Known rows, with every step that occurs:
m/z/g/d: [ 19  -8  -7   4  -2 -12   0  16   9  10 -17   4  25 -25  -2   7 -15 -14
 -18 -13   9  -4   6  12  15 -29  21  24  -2   4   3]
j/g/d: [  6  -3  -2  10   9 -21 -11 -19  24  16 -14  15  27   0   2  -2  -4  -7
   4   8   0 -15  20 -11  11 -26 -11 -13  -6  -2   1]
g/d/z: [  0 -13 -21 -11   4 -26  22 -11   1   1 -10   5  30  -3 -15  -1  -1   0
   0   6   1 -25  -9   4 -21  -3 -13 -11  12  -6  -5]
j/g: [  6  -3  -1   6 -22  -9 -16 -19  14  19 -14  21  35   4   6 -15  -3  -2
  27  15  -7 -12  -9  -9   8 -11  -2   9   3  -1   3]
z/n/g/d/e/k: [ -1  11   4   6  -5  25   2   4  -9 -34  28  17 -31  -4  -5  13 -24  -7
   4   0 -14   7   0  -1 -15   1 -20  19   1 -21   7]
g/j/n: [ -6  -4   5  -4   2 -12 -19 -27  14  31  -3   1  14   8  -2 -13   3  -6
  -6  -1  -8   0   8 -13  -6  -5 -18 -25  10   4  -2]
n/j/g/d/e/z: [-11   9   0  21  30  21   4   0   7   1  10 -15 -18  13  -5 -11 -19   6
  -6   8 -15  -6   2  -2  -4 -10 -16 -15   4   2 -10]
d/z: [  0 -13 -21 -15 -28 -14  16 -11  -9   5 -13  11  39   0 -11 -12   0   4
  24  12  -7 -22 -37   6 -23  11  -3   9  22  -5  -4]
z/k: [ 12   7  -9   1 -23 -16 -16   3   0   3  -4  26  29 -20   6 -13  -4 -13
   4   5   2  -2 -23   8 -24  -6  -3  24  17 -12   4]
n/g/d/m/z/k/e: [-10  16  -7 -10  23  11  -1  -1 -20 -35  20   3  -8 -33   2  24  29  22
   8 -22  14  10   7  12  -1  12  17  45 -11   3  -8]
j/g/d/m/z: [  0  -8   3 -12  24  -8   1 -17   3  13 -16   3  19  -6  -6   3  22  33
   9  -4  11  -8   9   7   4  -5  20  12  -8   6  -7]
n/j/g/z/m: [ -3  -8  15   2  18   7   3   8  -2  23   9 -17  16  36  12 -22   4   7
   4  10 -12  10   1  -9  13 -19  34 -50   3   0  -8]
m/z/d/g/j: [ -3 -28  -3   8  -3 -16   3  20  12   9  10  -6  14   9  -8   4   0  20
 -20 -22  17  -6  -1   7  14  35  15  -3  24  16   5]
d/k/e/z/g/j: [-23  24   2   3   9  13   6  13 -13 -20   0 -20 -39   2   6 -11 -12  -8
  -9   6   2  15   4  22   3  33  -8  20  -6   9 -13]
e/z/g/d/m: [  4   8  -5 -10  -1  10  22  14  -6 -16 -20 -16 -22 -25  -9  -9  -5   3
 -26   3  -1   6 -18  16  -4 -12   9 -18 -12 -12 -20]
j/n/g/z: [ 16   5  -7  -5  -3  22   4 -19 -13  14   3   3  17   4   9  -2   9 -15
  21   8 -24  18   9 -23  13 -28   0 -25  -3  -8  11]
k/e/z/g/d: [  2  28 -16   4   9   8  14   9  -2 -21 -21  -1 -18 -28  -7   7 -22 -35
 -12   0  -3   9  -1   6  11  -6  -8   4 -15   0 -13]
m/z/d: [ 20  -8  -3  -4  -8 -13   9  10   6  16 -13  20  43 -17 -17  -1 -12 -11
  -9 -13   9 -11 -34  10 -13   3  14  23  10   2   7]
n/g: [  1  -1  -7   9 -51  11 -11 -15   5  -8  18  14  23   2   7  -6  -5  -8
  23   2 -14  -5 -26  -6   5 -24  -7  11   5  -7   1]
e/d/k/z/g/j/n: [ -6  14   9  -4  24   1  -1   5   1   3 -10 -33 -57  -4   2   6   3  -9
 -48   1  12  -1  27  10   8  -9  -3   6 -27   6  13]
e/d/k/z: [ -8  22  -6  -4  -6  -3  15 -14  -6 -18  -9   1 -26  -2  -5   5   1  -7
 -12  13  16 -11 -28  17 -29  -1 -19  28 -18  -2   9]
g/j: [-10 -10   7  10 -16 -18 -13 -13  17  15   1   4  21  15   0 -18  -2  -5
   1  -3   0  -9  -5  -2 -11  -3 -17 -25  15   5  -8]
j/n/g: [  6   5  -9  -5 -34  17 -17 -30   3   9  14  11  17  -5   5  -2   1  -9
  16   4 -21   4 -14 -16  10 -26  -7   9   1  -9   6]
k/d/g/j/n: [-15 -14   3  -1  -2 -22 -19 -17  24   5   4 -14 -17   7   4  17  18  19
 -13 -10  12   6  21 -21  18  29 -18 -37  -2  15  -4]
k/e/z: [ -9  32 -19  -6 -14  18  13 -19 -12 -16 -17  17  -1 -10 -12  -6  -9 -23
  26   9  -9   7 -41   4 -16  16 -21  18   3   1 -16]
e/k/d/m/z/g/j/n: [ -9 -10  17 -15  31   7 -10   6  -5   5  -7 -36 -64 -15   4   9  28  18
 -36 -17  26  15  25  11   6  24  22  14 -26  13 -15]
j/g/z: [ 15  -3   2   6   9  -5   4  -9  -2  24 -26  14  34  12   9 -14   6  -9
  32  19 -11   1  13 -16  13 -12   5 -26   0  -1   7]
n/j/g/z: [ -3 -11  10  16   7   5  -6  -6   5  24   5 -12  27  31  20 -21  -5  -3
  19  12 -13  -2  20 -19  17 -29   8 -38  -3   6   2]
m/z/k/e/d/g/j/n: [-23  23 -10  -5  39   7 -20  -3  -3 -11   4  -8 -45 -20  -4  21  19  14
 -24 -26  17  17  21  -1  10  44  -1  35  14  17  10]
z/n: [  9   3   7 -16 -46  -6  -6  -4   3   1 -11  33  42  -3  -8  -4 -24 -10
  23   0 -12   1 -31  -6 -14 -15  -3   7   7 -10   4]
g/d/e/k: [ -7   6  -8  12  16  -4   3 -14   2 -11   7  16 -21 -13  -7  -3 -21  -8
  -9  12   0  -7 -12   6 -41  27 -36   9  11 -13  -1]

Rows:
[ 19  -1  -7  14   4 -14  16  23  -2  -7 -22   3   0 -30  -8  18 -17 -12
  -5   5   0 -14   6   6   3   2   0   4 -10   2  10] | k/z/g/d/e
[  2  -8 -10 -12 -11  -3  24  10 -16  -3   0   3  14  14   1  -5   9  21
   9  11  -5  23 -27  -1   3  29  24 -41  23  -6  -2] | d/g/z/m
[  5   0  -6  -7  10   8   0   7 -15 -19  20  -1  -2 -24   4  10  29  25
  -8 -18  13   5   2  19  -6 -18  25  35  -1  -6  -4] | n/g/d/m/z/k
[  2 -10  -3  -5  26 -17 -22  10   4   7   4 -12 -22  -9   5  25  37  24
 -21 -24  28  18  33   2  16  29  13  18   8  19   3] | m/z/k/d/g/j/n
[  5  -7  -9 -22 -48  16  15   7 -19 -17   9  12  30   9  -8   3  -4   5
  38   0 -22  -8 -26  -1   3 -14  13  20  13 -13   5] | d/z/n/g
[ -8   7  -9   8 -16   7  -2 -14  -9  -8   5  21 -12 -10  -4 -15 -20  -4
  15  19  -7  -4 -39   7 -43  41 -28  30  20 -12   1] | d/e/k
[-15   0  18  12  21  15 -16   3   8  -8  26  -2 -26  17   5  -2 -35   4
  -4   6 -10  -4  24  -8  -6  -3 -12   5  -3  -8   3] | z/n/j/g/d/e/k
[ -6  -2  -2 -10  17  -2   3  10   5  10 -21 -30 -28  -8 -15  -6  -1  -4
 -42  -8  -3 -14   9  -4   8  -3   2 -21   6  -1   4] | e/d/z/g/j/n
[-21 -20  -5  12 -30 -16 -14  -8  16   0  15  -4   8  20   9  -9   1  22
   5  -1   1  -4   0  -5  10  25 -13 -22  26   7  -4] | d/g/j
[  5  -8   8   1  -7  -8 -23   2  16  29  -9 -11   6  -6   5 -12  -9 -12
 -20  -4  -9   3  21  -9  19 -14   3 -18   2   3   2] | z/g/j/n
[ 27   0   1  -4  15  13  14   2  -6  14   3   2  20  -7  -2   3  -1 -22
  -9  -1 -17   9   9 -24  11 -19   7 -40  -9 -12  17] | j/n/g/z/d
[-11  -3  12 -14 -24 -20   0 -17   9 -14 -14   6   6 -17  -6   6  17  23
   6  -2  17  -6 -37  -5 -23  23  -8 -22 -19   1 -19] | k/d/m
[  3 -21  -5  -7  15  -9  -3   7  10  25   6  -9   9   2 -10   8   5  20
 -26 -21   9   3  11  -3  17  31  14  -4  20  14  11] | m/z/d/g/j/n
[-21  41 -10 -24  37   5  31  -9 -21 -30   3  -1 -33  -3 -16   4   1  -2
 -20   9   7  23 -32  27 -31  30  -9   7  -8  -7 -24] | g/d/k/e/z/m
[ -4 -16 -10   4  32 -18  -8  13   4   7  17 -20  13  10  12 -10   6  10
 -14   4   4 -26  34   4   1 -24  12   3   8  -1  -2] | n/j/g/d/z/k
[ 17  24  -9  -1   2  -2   6  15  -6 -17 -18  10 -22 -23  -3   2  14 -24
 -13   0  16  11 -26  12 -26  -5  -7  13  -7  -5 -14] | e/z/k/d
[ 17   8   0   4  14 -13  -3  21  -9  -7 -14  24   6 -39 -12  21  11   9
   6 -14  21   4 -26  14 -30  38   4  49   9   8   6] | m/z/k/d/e
[ 10   8  -3  -2   4  18  -3  10  -1  21 -18 -21 -26  -3  -4 -18  -6 -21
 -25   1 -14  16   8   3  14 -20   3 -14   4   0  -9] | e/z/g/j/n
[-12 -10   5  20 -28   5 -16  -9  13   1  26  -5   6  21   9 -11   4  -4
   8  -8  -8  -5   5  -7  10 -20 -11 -17   9   3  -6] | n/g/j
[  4  -6  13  -3 -23   9 -11   4   2  10   3  -2  20  28  11   2 -10  -5
  30   6 -10 -11  12  -8  25 -44  19  11 -19   9   6] | k/z/n/j/g
[ -2 -24  -6  12  -5 -24  13  21  11  -1   5 -13  -2  14  -3  10   5   6
 -15  -6  16 -17  11   1  14  28   3 -27   5  14   6] | k/z/d/g/j
[-19  -9  30 -17   6  22 -13   2  -6 -11  14 -21 -38  17  11  10  13  32
   6 -11  19   6   4   5   5   2  30  31 -31   8 -15] | e/k/d/m/z/n/j/g
[  3  -8  15  -1 -23  21  -8  11  -4   2  19   5  15  21  -2   7   3   2
  20 -26  -7  10   8   3  20 -26  19  21  10   8   2] | m/z/n/g/j
[  2  -3   4  -9  11  -9  -4   6  -7  18  -4 -26 -21   2  14   0   7  -2
 -18  10   5   2  34  14  14  -3   7  14 -18   9   9] | d/k/z/g/j/n
[  4  -5  12   1 -27  13   2  11  -6  -9  14  -3  -4  27   3  13   9 -12
  24 -11  -8  -1  19  -2  22 -34   7  -3 -11   6   3] | k/z/n/g/j
[ -2  17  21   8  -1  32  13  25  -7 -32  10  -4 -47  10 -19  20   2   1
   8 -17  -8  20  -9  -4   0  12 -15 -19  -6   2 -12] | k/d/e/z/n/g/j
[ -1   4 -12   4  -1  -2  14 -13  -7 -22  24  -8 -12   8  13  19  13  -4
   0  10   9  -8  15  13   2 -26 -11  23 -25  -1   7] | n/g/d/k/z
[-15 -15  -7  -3 -15  -9 -20 -22  14  16  11  -7   3  14   6  -5   7  20
  -2  -1  -6   6  12 -14  15  22 -14 -23  22   7   2] | d/g/j/n
[ 17   1   8  16  47   6  20  18 -13   9 -14  11 -11  -2  -5 -11 -14  -9
   1  21  -5  -3   9  -8 -15  45  -3 -16   3 -12  15] | j/g/z/d/e/k
[  2  13 -13   8   8   0   8  17  -8 -21  -7   3 -20 -14   6   1   5   0
 -17   1   8  13  -4  -4  -6  14  -1 -17  16 -11  16] | e/d/g/z/k
[-12 -12   7  16 -24   0 -29 -16  21  19  15  -5  28  23  18 -21 -14   4
  14   9 -10 -16  -1 -12  13 -29   1  -2   2   5  -3] | n/j/g
[ 12  10   4  -1  33   7  12   7 -13 -10 -13  16 -32   1  -7  20  -8  -9
  18  17  -2  -5  28   3  -5   7  -8  27 -17  -7  12] | j/g/d/e/k/z/n
[ 13  -5  -3  10 -14 -21  -6   9  21   2 -13   6  20 -22   4   0 -25 -20
 -22  -2   1  -8   6  -1  10 -29   0 -10  -6  -7   1] | z/g/d
[ 11  -1  -5  10 -19  16  11  -6 -10  -2   7   6  23  10  11  -5   5 -14
  28   7 -16   9  -4 -13   9 -24   0 -24   2  -6   5] | n/g/z
[ -4  -7   8 -20 -10 -11   7 -12  -1  -5 -18   4   9 -20 -11  15  27  29
  12 -13  25  -1 -37   8 -18  23  12  13 -14  11 -16] | k/d/m/z
[ -7   0  16  -6 -18  11   5  10 -15 -18  29 -10 -16  33  10  12  11   5
  17  -2   0   4  21  12  10 -16   3  19 -17   4   7] | d/k/z/n/g/j
[ 22   2  15 -10   1   2   6   7  -8  17 -28  24  39  14   2  -4  -5  -9
  39  12 -16  11  17 -19  16 -20  15 -23  -4  -6  13] | j/g/z/n
[ -1  -8  15  26  45  15   8  20  -5   9  16 -15 -20  16   6 -18 -24  -4
 -12  15  -8  -7  16 -12 -12  28   0 -28   1  -5  10] | n/j/g/z/d/e/k
[ -8   3  -2  -4   3 -26   1 -21   9  -4   8  10  16  -3   3  -3 -11   3
 -14  10  11  -7  -5  11 -28  -2 -26   5  -4  -7   0] | g/d/k
